Each row was made from one small tree. Brackets hold a mark, then the marks that hang from it, in alphabetical order. Every link used is in the known rows. Write each row's tree.
Known rows:
{F {B U} R}: [ 5.21  2.13  5.98 -1.30 -5.38 -1.06  2.62 -2.68 -1.43  2.14 -4.30  2.03
  0.45  2.33 -5.37 -4.54  1.07  3.07  2.48  0.21]
{B {F R}}: [ 3.87 -0.12  2.93  1.36 -1.89 -3.37  2.23 -3.69 -2.86  2.37 -2.29  0.82
  1.54  0.89 -6.09 -0.66 -0.74  0.95  0.49  0.07]
{M {F {B U} R}}: [ 5.34  0.73  3.27 -2.97 -4.91 -2.78  3.82 -1.56 -1.97  4.25 -3.98  0.58
  0.33  2.05 -6.14 -5.67 -2.37  0.31  2.01  1.01]
{R F}: [ 3.21 -5.02  6.14  2.15  0.43 -3.20  2.33 -3.60 -2.62  4.01 -0.59  2.44
 -0.99  3.70 -4.13 -0.64  0.11 -0.44  0.98  1.74]
{T {R F H} S}: [ 1.79 -9.17  4.03  2.31  0.10 -4.26  1.68 -2.47 -3.42 -0.29  2.46  5.99
  0.58  1.99 -3.62 -1.26 -2.08 -0.41 -2.31  5.77]
{M {F {B U} {R H T}}}: [ 5.94 -0.95  1.95 -0.54 -6.44 -4.30  2.98 -1.59 -2.16  0.07 -2.25  3.79
 -0.25 -0.09 -4.06 -7.88 -2.65 -0.77  1.08  4.27]
{R F T}: [ 3.47 -3.73  5.20  2.40 -0.70 -3.99  2.31 -3.56 -2.50  2.11 -0.45  4.09
 -1.08  1.30 -2.58 -2.56 -0.39 -0.41  0.55  2.91]
{S {T {R F H}}}: [ 2.66 -9.14  6.00  1.28 -1.15 -2.54  1.94 -4.32 -1.74  1.47 -0.53  4.21
  1.29  1.82 -3.27 -1.95 -1.05 -1.67 -1.44  5.80]
{F {B U} M {R {T S}}}: [ 4.32  4.22  1.47 -4.67 -2.90 -2.15  1.46 -3.00 -2.36  0.88 -2.95  3.75
  0.07  0.70 -5.83 -6.93  1.69  1.88 -0.73  2.81]
{W H}: [ 4.13 -5.14  4.53  5.81 -0.83 -2.99  2.31 -2.53 -1.87  5.14 -0.80  1.82
 -1.67  2.72 -5.29 -0.30  4.29 -2.51  2.56 -0.40]
{M {F {B U} {R H}}}: [ 5.71 -2.48  2.61 -0.77 -5.92 -3.26  3.26 -1.89 -2.33  2.03 -2.45  2.34
 -0.36  2.45 -5.75 -6.10 -2.24 -0.77  1.21  3.12]
{T S}: [ 2.74 -3.31  5.69 -0.79 -0.45 -2.08  1.64 -4.39 -1.94  4.39 -0.66  3.49
  0.30  3.79 -6.08 -0.77  3.63  0.15 -2.15  0.56]
{R {F {B U} M} H T}: [ 5.39 -2.36  3.40 -0.50 -2.89 -2.57  2.97 -3.82 -3.14  0.94  0.06  3.46
 -2.47  1.26 -2.35 -6.66  0.82 -0.19  2.50  4.76]
{B {F M {R {T S}}} U}: [ 3.78  3.39  0.34 -2.69 -1.46 -1.27  1.36 -5.09 -4.29  1.48 -0.69  2.25
  0.56 -0.13 -5.86 -3.57  0.32  2.18 -0.74  2.25]
{R {F M} H T}: [ 3.97 -6.40  2.29  3.01  0.52 -4.64  1.74 -3.97 -3.30  1.37  1.35  4.73
 -3.12  1.46 -3.63 -2.83  0.51 -3.13  0.36  5.82]
{T {R H} S}: [ 2.40 -7.78  4.93  1.26 -2.47 -2.69  1.56 -2.77 -2.20  0.75  1.21  5.56
  1.24  2.06 -4.31 -1.22  1.08 -0.95 -2.36  3.82]
{F {B U} {R H}}: [ 5.72 -0.72  5.58  0.50 -6.35 -1.53  2.45 -3.10 -1.68 -0.21 -3.05  3.61
 -0.23  2.50 -4.84 -4.95  1.03  1.86  1.45  2.73]
{B F}: [ 4.32 -1.99  4.78  0.42 -1.49 -2.22  2.93 -4.97 -3.22  5.23 -0.80 -0.18
  1.07  1.78 -4.65 -0.39  1.15 -0.10  1.52 -0.88]
{M F}: [ 4.04 -5.06  3.84 -0.41 -1.72 -3.65  3.54 -2.56 -2.36  7.27 -1.20  0.90
 -0.58  3.23 -5.86 -1.79 -0.11 -3.52  0.79  0.79]
{S T}: [ 3.86 -3.42  7.86 -1.70 -1.77 -0.03  1.85 -6.18 -0.63  5.80 -3.57  1.82
  0.89  3.40 -5.18 -1.57  4.36 -0.77 -0.92  0.87]
{B U}: [ 4.79 -2.16  8.79  0.35 -4.04  1.46  2.67 -4.61 -2.24  5.49 -1.41  1.95
 -0.64  3.47 -3.97 -1.44  4.55  1.75  2.77 -0.46]
{R T}: [ 4.09 -2.47  5.85  1.76 -2.54 -2.74  2.16 -3.87 -1.18  3.46 -1.53  3.69
 -0.19  1.15 -3.37 -2.46  2.82 -1.02  0.56  1.31]

Write each row's tree:
[ 3.99 -1.13  4.30  0.16 -1.43 -5.22  3.01 -2.61 -2.17  1.47 -1.76  3.07
 -0.18  0.81 -2.40 -5.33 -1.06  0.05  1.15  2.47]
{R {F B} T}
[ 3.42 -1.15 -1.88  0.03 -0.25 -5.06  0.47 -4.18 -4.28 -1.21  0.66  4.07
  0.40 -0.30 -6.54 -3.12 -0.68 -1.43 -3.52  5.05]
{B {F M {R H {T S}}}}
[ 3.00  0.07  2.86  0.54 -1.43 -4.11  0.22 -2.94 -1.79 -0.68 -2.06  6.04
  0.82  0.96 -5.95 -2.96  0.62  0.61 -3.49  2.94]
{F {R {T S}}}
[ 5.44  0.17  0.89  1.00 -4.04 -1.49  1.74 -4.78 -3.55  0.04 -0.18  2.74
 -0.61 -0.62 -4.21 -3.83  0.37  0.29  1.72  3.75]
{B {F M {R H T}} U}
[ 5.70 -1.11  5.31 -3.11 -4.71 -1.56  4.83 -2.58 -2.42  7.52 -2.30 -0.24
 -0.07  2.73 -4.68 -5.17  0.21 -0.30  3.18 -0.10]
{M {F {B U}}}
[ 4.26 -5.55  3.59 -1.38 -2.72 -2.10  4.17 -2.20 -3.43  1.56  0.66  2.18
 -0.79  1.32 -2.89 -4.64 -1.16 -0.29  3.40  4.77]
{T {R {F {B U} M} H}}
[ 2.39 -9.10  3.81 -0.59  0.68 -2.58  2.02 -4.66 -2.20  2.51 -0.14  3.47
  0.08  1.76 -4.12 -1.75 -0.49 -3.32 -0.97  6.82]
{S {T {R {F M} H}}}
[ 4.12 -2.92 -0.23  1.46 -0.98 -4.10  2.14 -3.95 -3.51  1.42 -0.26  1.61
 -0.63  1.21 -6.91 -1.02 -0.55 -1.75  0.10  3.19]
{B {F M {R H}}}
[ 3.37 -3.16  2.39  2.60 -2.69 -4.66 -0.17 -3.26 -1.91 -2.70 -0.76  7.88
  0.22  1.40 -5.58 -3.58  0.63 -0.36 -3.70  5.20]
{F {R H {T S}}}
[ 5.09 -1.57  4.30  2.13 -4.99 -0.53  2.27 -4.85 -3.61  0.82 -0.66  2.29
  0.33  1.69 -4.78 -1.86  0.15  2.17  1.57  1.86]
{B {F {R H}} U}
[ 4.83 -0.83  0.05  0.13 -3.15 -6.30  1.79 -2.13 -1.45 -1.06 -2.62  4.48
 -1.06 -0.07 -5.47 -6.17  0.40 -2.33 -0.33  4.71]
{F B M {R H T}}
[ 3.79 -0.23 -0.58 -1.65 -1.83 -6.40  0.56 -2.67 -2.13 -1.82 -1.75  5.50
 -0.47  0.30 -6.67 -6.26  0.14 -1.40 -3.20  5.44]
{F B M {R H {T S}}}
[ 4.46  3.99  4.03 -2.82 -4.85 -2.01  1.31 -3.06 -1.70 -0.65 -3.44  4.80
  1.56  0.95 -4.78 -6.54  1.04  3.75 -0.77  1.99]
{F {B U} {R {T S}}}
[ 3.67 -2.24  2.84 -1.99  1.27 -4.34  3.42 -2.88 -2.68  4.96 -1.55  0.74
 -1.68  2.65 -5.33 -3.38 -0.25 -1.47  1.48  2.35]
{R {F B M}}
[ 2.21 -6.48  0.95 -1.88  1.03 -5.30  2.61 -1.83 -3.49  0.54  1.14  3.79
  0.29  1.47 -4.94 -4.12 -2.50 -1.82 -1.29  6.26]
{T {R {F B M} H} S}
[ 4.14  0.99  1.18 -2.23 -1.46 -4.56  2.55 -1.87 -1.42  3.00 -4.19  1.28
 -0.35  1.84 -7.49 -3.71  0.88 -1.14  0.79  1.34]
{F B M R}
[ 4.56  1.62  1.98 -1.54 -2.61 -0.07  2.71 -4.45 -3.88  4.07 -1.72 -0.13
 -0.02  1.16 -6.42 -1.53  0.55  1.42  2.70  0.52]
{B {F M R} U}
[ 3.25 -6.45  3.09 -3.03 -0.10 -3.84  3.24 -3.64 -2.16  1.85 -1.54  2.01
  0.81  1.10 -4.08 -4.91 -1.50 -2.65 -0.63  6.13]
{S {T {R {F B M} H}}}
[ 3.26 -5.30  5.84 -0.85 -2.73 -2.02  2.85 -2.37 -3.47 -0.42  1.09  4.50
  0.98  1.99 -2.59 -5.01 -1.53  2.49 -0.06  4.68]
{T {R {F {B U}} H} S}
[ 4.84  3.19  1.44 -1.28 -3.03 -1.16  2.36 -4.66 -3.79  2.14 -1.58  1.20
  0.03 -0.77 -4.95 -3.43  0.80  1.45  2.31  1.55]
{B {F M {R T}} U}
[ 4.40 -3.30  0.54  2.43 -2.43 -4.89  0.81 -2.94 -2.05 -0.73 -1.21  5.61
 -1.88  0.48 -5.49 -3.10  1.17 -2.88 -0.44  5.23]
{F M {R H T}}
